Each row was made from one small tree. Brackets hold a mark, then the marks that hang from it, in alphabetical order. Every link used is in the known rows. Write each row's tree.
(in the rows, 128 means zero)
Known rows
{degus {fovo {lemutum dokag {miva febu}}} rofub}: [115  92 123 144 151 136 162 214 138 112  92 103 116 149  62 122 101  48
 105 236 110 114  52 203 107 112 101  99 112 110]
{lemutum dokag febu miva}: [102  72 140 128 167 165 152 191 110 110  73 115  88 117 119 166  90  80
 128 168 106  77 101 199  96  86 104 108 107 117]
{febu {dokag degus} {miva lemutum}}: [126  91 127 137  80 155 147 146 159 111 139 115 136 122 165 145 164  80
 142  99 159 124  98  70  93  63 113 109 165 127]
{rofub {lemutum fovo miva}}: [ 88 118 129 106 149 126 150 158 104  85 125 130 119 140 105 180 118 116
 136 134 122 126 130 157 138 104  97 136 123 144]
{febu dokag {miva lemutum}}: [137  70 131 122  79 174 145 148 141 105  98 122 115 129 147 135 160 100
 150 115 152 126  98  95 105  87 136 110 154 130]
{lemutum {dokag degus} {fovo febu} miva rofub}: [ 85 106 116 158 184 158 177 167 131 116 163 107 109 122 198 202 123  93
 112 135 132  89 100 148  93  79  31 110 127 125]
{rofub lemutum}: [119 136 123  99 122 143 129 124 110 119 144 125 148 105  99 138 109 136
 131 121 134 137 146 138 122 123 132 136 138 134]
{rofub {lemutum febu fovo miva}}: [ 83  93 136 112 159 151 136 194  92  86 111 115  88 140 100 192 100 104
 147 132 101 111 116 172 126  83  94 118 109 138]
{fovo {febu {miva degus lemutum}}}: [134 103 117 163 121 151 162 139 151 114  90  83 124 113 178 147 136  82
 148 131 134 157  76  96  95  93 135  47 113 116]
{rofub {lemutum dokag}}: [123 115 133  94 138 162 145 138  93 124 127 130 143  84 111 144  86 128
 122 141 133 105 141 170  96 114 121 126 144 117]
{rofub {lemutum {fovo {febu dokag}} miva}}: [ 80  75 136 101 158 169 163 133 116  65 125 116  82 126 142 189 145 100
 149 105 132 118 116 145  89  99 101 121 119 149]
{lemutum {febu dokag}}: [127  73 147 118 130 179 116 139 114 118 107 119  84 124 132 138 137 117
 145 112 119 115 115 130 102  98 141 122 128 132]
{fovo lemutum}: [107 138 121 124 140 128 139 113 148 120 137 115 124 119 124 127 107 110
 135 117 141 152 104 151 122 136 109 130 116 135]
{miva {degus dokag fovo} febu {lemutum rofub}}: [170 131  81 171  97 183  86 172 113 194 108  74 137 157  79 111 139 115
 149 161 121 170  97  92 179 120 147  97 155 119]
{fovo {febu {dokag degus}}}: [106 109 132 135 140 151 143 103 160 112 166 107 114 108 185 150 160  96
 132  84 143 118 112  89  66  99 108 115 137 128]
{degus rofub}: [153 122 144 131 131 109 138 156 122 127 122 120 135 157 101 121 153 124
 109 169 109 128 107 122 104 123 134 111 121 117]
{febu {dokag degus} {miva {lemutum fovo rofub}}}: [128  88 118 149  89 179 146 160 133 120 166 120 130 141 195 170 177 122
 140  96 161 132  98  60 126  55  74 118 176 139]
{miva degus}: [142 137 126 141 147 122 133 107 121 130 112 110 142 117 141 128 127 123
 124 142 131 166 113 119 138 121 153  96 125 135]
{lemutum fovo rofub}: [130 127 119 140 138 152 126 140 104 138 155 133 120 145 160 155 142 164
 127 123 133 138 133 121 160 119  89 137 140 138]
{dokag {degus miva}}: [107 146 123 118 114 107 100 131 164 157 192 131 146 136 169 159 143 116
 111  95 128 141 144  83 108  84 101 115 154 118]
{miva degus {lemutum dokag febu fovo rofub}}: [145  76 132 178 144 194 126 185  63 151  77 101  98 133 159 164 101 121
 136 157 106 101  97 149 131  92  97  69 123 111]
{dokag {degus {rofub lemutum}}}: [131 150 136 120 129 102 138 155 121 124 177 112 176 126  85 146 134 115
 106 148 122 135 122 109  90  94 116 123 146 118]
{lemutum {febu {miva degus}} rofub}: [151 104 112 140 143 189 143 155 120 144 117  85 134  97 176 164 123 131
 136 149 139 196  85 123 147  60 134  82 143 141]
{rofub {lemutum dokag {febu miva} fovo}}: [113  73 152  95 147 193 155 207  88 101 118 125  94 101 157 193  85 124
 143 137 119 112 103 163  97  48  99  94 128 120]
{febu {miva {degus fovo} lemutum}}: [156 123 102 160  91 139 146 146 157 132  96  97 150 133 127 115 100  83
 137 180 148 182  98 105 145 106 146  63 145 124]
{dokag {degus febu fovo}}: [121 162  98 143 107 122 112 127 198 176 191 129 165 141 132 116  89  80
 121 148 138 152 143 119 137 130 105 136 159 122]
{dokag degus}: [114 148 123 144 128 108 131 129 146 134 170 120 148 122 142 139 132 112
 121 116 134 126 127 103 116 104 105 131 143 125]

Write each row's tree
[119 136 110 129 169 125 173 158 189 127 129  62  97 176  66 134 119  59
 139 181 117 174  64 152  71 127 105  92  87 119] => {degus dokag {fovo febu {lemutum miva}} rofub}
[142  79 120 145 109 191 159 194 102 131 112 129 117 135 181 167 124 131
 130 146 143 103  99 128 128  78  73  99 150 116] => {febu {miva {lemutum dokag fovo rofub}}}
[151  88 159 128 106 138  78 236 108 174 110 107  65 234  98 167 170 120
 150 121  60 115 103  77  89  71 113  68 106  88] => {degus dokag {miva {lemutum febu fovo}} rofub}
[ 94 104 129 160  80 119  68 209 127 151 158 135 109 182 158 170 175  97
 131  88  93  87 113  60 136  72  77  94 144 100] => {dokag {degus {miva febu {lemutum fovo}}}}
[184 105 147 123 154 150 145 192 129 147  96  69 112 155 117 156 154 114
 144 169  99 203  53  93  97  47 171  58 109 117] => {lemutum {febu {miva {degus dokag rofub}}}}
[163 134 123 162 155 114 153 129 150 134 120  82 134 146 119 111 121  93
 109 206 114 175  91 119  95 137 149  53 105 113] => {miva {degus {fovo febu} rofub}}
[ 94  68 126  97 123 178 123 165  98  85 105 119 115 110  85 157 159  90
 140 125 128 117 107 151 128  89 139 147 147 148] => {rofub {lemutum {miva {febu dokag}}}}
[ 94 127  93 130 152 150 159 124 148 119 136 101 133 119 120 153 114 102
 126 138 154 162  97 178 143 121  82 146 129 154] => {fovo {lemutum miva rofub}}
[116 130 111 118 117 140 109 127 181 155 163 119 111 140 161 137 111 105
 121 131 126 151 146 110  95 126 111  87 130 111] => {degus {fovo febu} miva}
[143  86 159 103 150 166 140 199  76 123 103 112 120 113  78 149  93 114
 114 182  94  94 110 178  61  89 127  96 118  99] => {degus {rofub {lemutum dokag febu}}}
[139  83 130 133 100 166 161 181 128 122  86 125 126 115 151 141 112  96
 132 151 138  95  95 134  94  87 110  90 138 106] => {febu {miva {lemutum dokag}}}
[179 106 136 168 112 133 102 203  93 160  71  79 123 185  64 120 189  99
 142 160  81 141  61  80 125 101 173  71 115 101] => {miva {degus dokag rofub} febu lemutum}
[162 108 142 160 140 118 119 177 100 130  95 101 138 150 105 121 172 109
 110 183  93 152  68 109 136 104 167  80 117 117] => {miva {degus rofub} febu}
[119 130  87  98 114 190 106 123 194 211 187 134 146 124 161 131  64 101
 105 155 156 174 138 179 124 130  80 128 172 119] => {degus febu {fovo {lemutum dokag rofub}} miva}
[106 152 106 157 132 123 141 120 182 138 185  98 135 122 149 131 100  85
 125 136 137 133 127 108  94 125  91 103 133 115] => {dokag {degus {fovo febu}}}
[121 148  85 120 164 168 141 108 176 179 139  78 143 137 122 156 119  88
 147 130 147 230  81 159 156 115 119 133 131 156] => {fovo {lemutum {miva {degus dokag febu}} rofub}}
[106  57 131 130 154 193 135 168 101 103 111 115  70 150 147 185 151 121
 143 128 122 118 105 150 136  77  90 136 132 153] => {lemutum {febu dokag} fovo miva rofub}
[ 97 101 142 144 148 143 146 122 144 104 172 115  89 135 203 169 169 108
 138  75 132 112 109  80  81  93  86 110 130 130] => {lemutum {fovo {febu {dokag degus}}}}
[105  88 141  98 155 185 181 170 116  90 138 122 103  94 192 191 104 121
 139 125 137 118 103 145  73  73  89  83 125 117] => {rofub {lemutum dokag {fovo {febu miva}}}}
[138 123 126 121 120 117 116 152 178 155 157 111 117 169 130 128 134 102
 104 173 107 152 125 107  73 121 121  68 121  98] => {degus {fovo febu} miva rofub}
[146 150 111  91 106 137  85 140 171 189 165 118 120 169 112 129 125 130
 136 128 124 178 152  91 124 112 137 114 151 116] => {degus dokag fovo miva}
[122  65 152 159 127 169 124 210  77 128  73 127  66 154 136 158  96 103
 148 141  91  45 107 154 102  98  88  83 103  95] => {miva {lemutum dokag febu fovo}}
[129 161 113  94  91 114  91 155 194 188 222 132 187 159 101 140 107  89
  95 162 120 175 157 103  98  99 111 115 175 108] => {dokag {degus febu fovo miva {rofub lemutum}}}
[100 125 123 132 103 124  76 172 150 158 177 131 136 138 159 160 168 106
 114  95 108 126 121  78 129  71 104 114 152 111] => {dokag {degus {miva febu}}}
[191 155 125 137 143 114 132 141 139 167 120  81 144 175  68 105 134 118
 125 200 113 205 100 100 122 122 173  80 127 116] => {miva {degus dokag fovo rofub}}
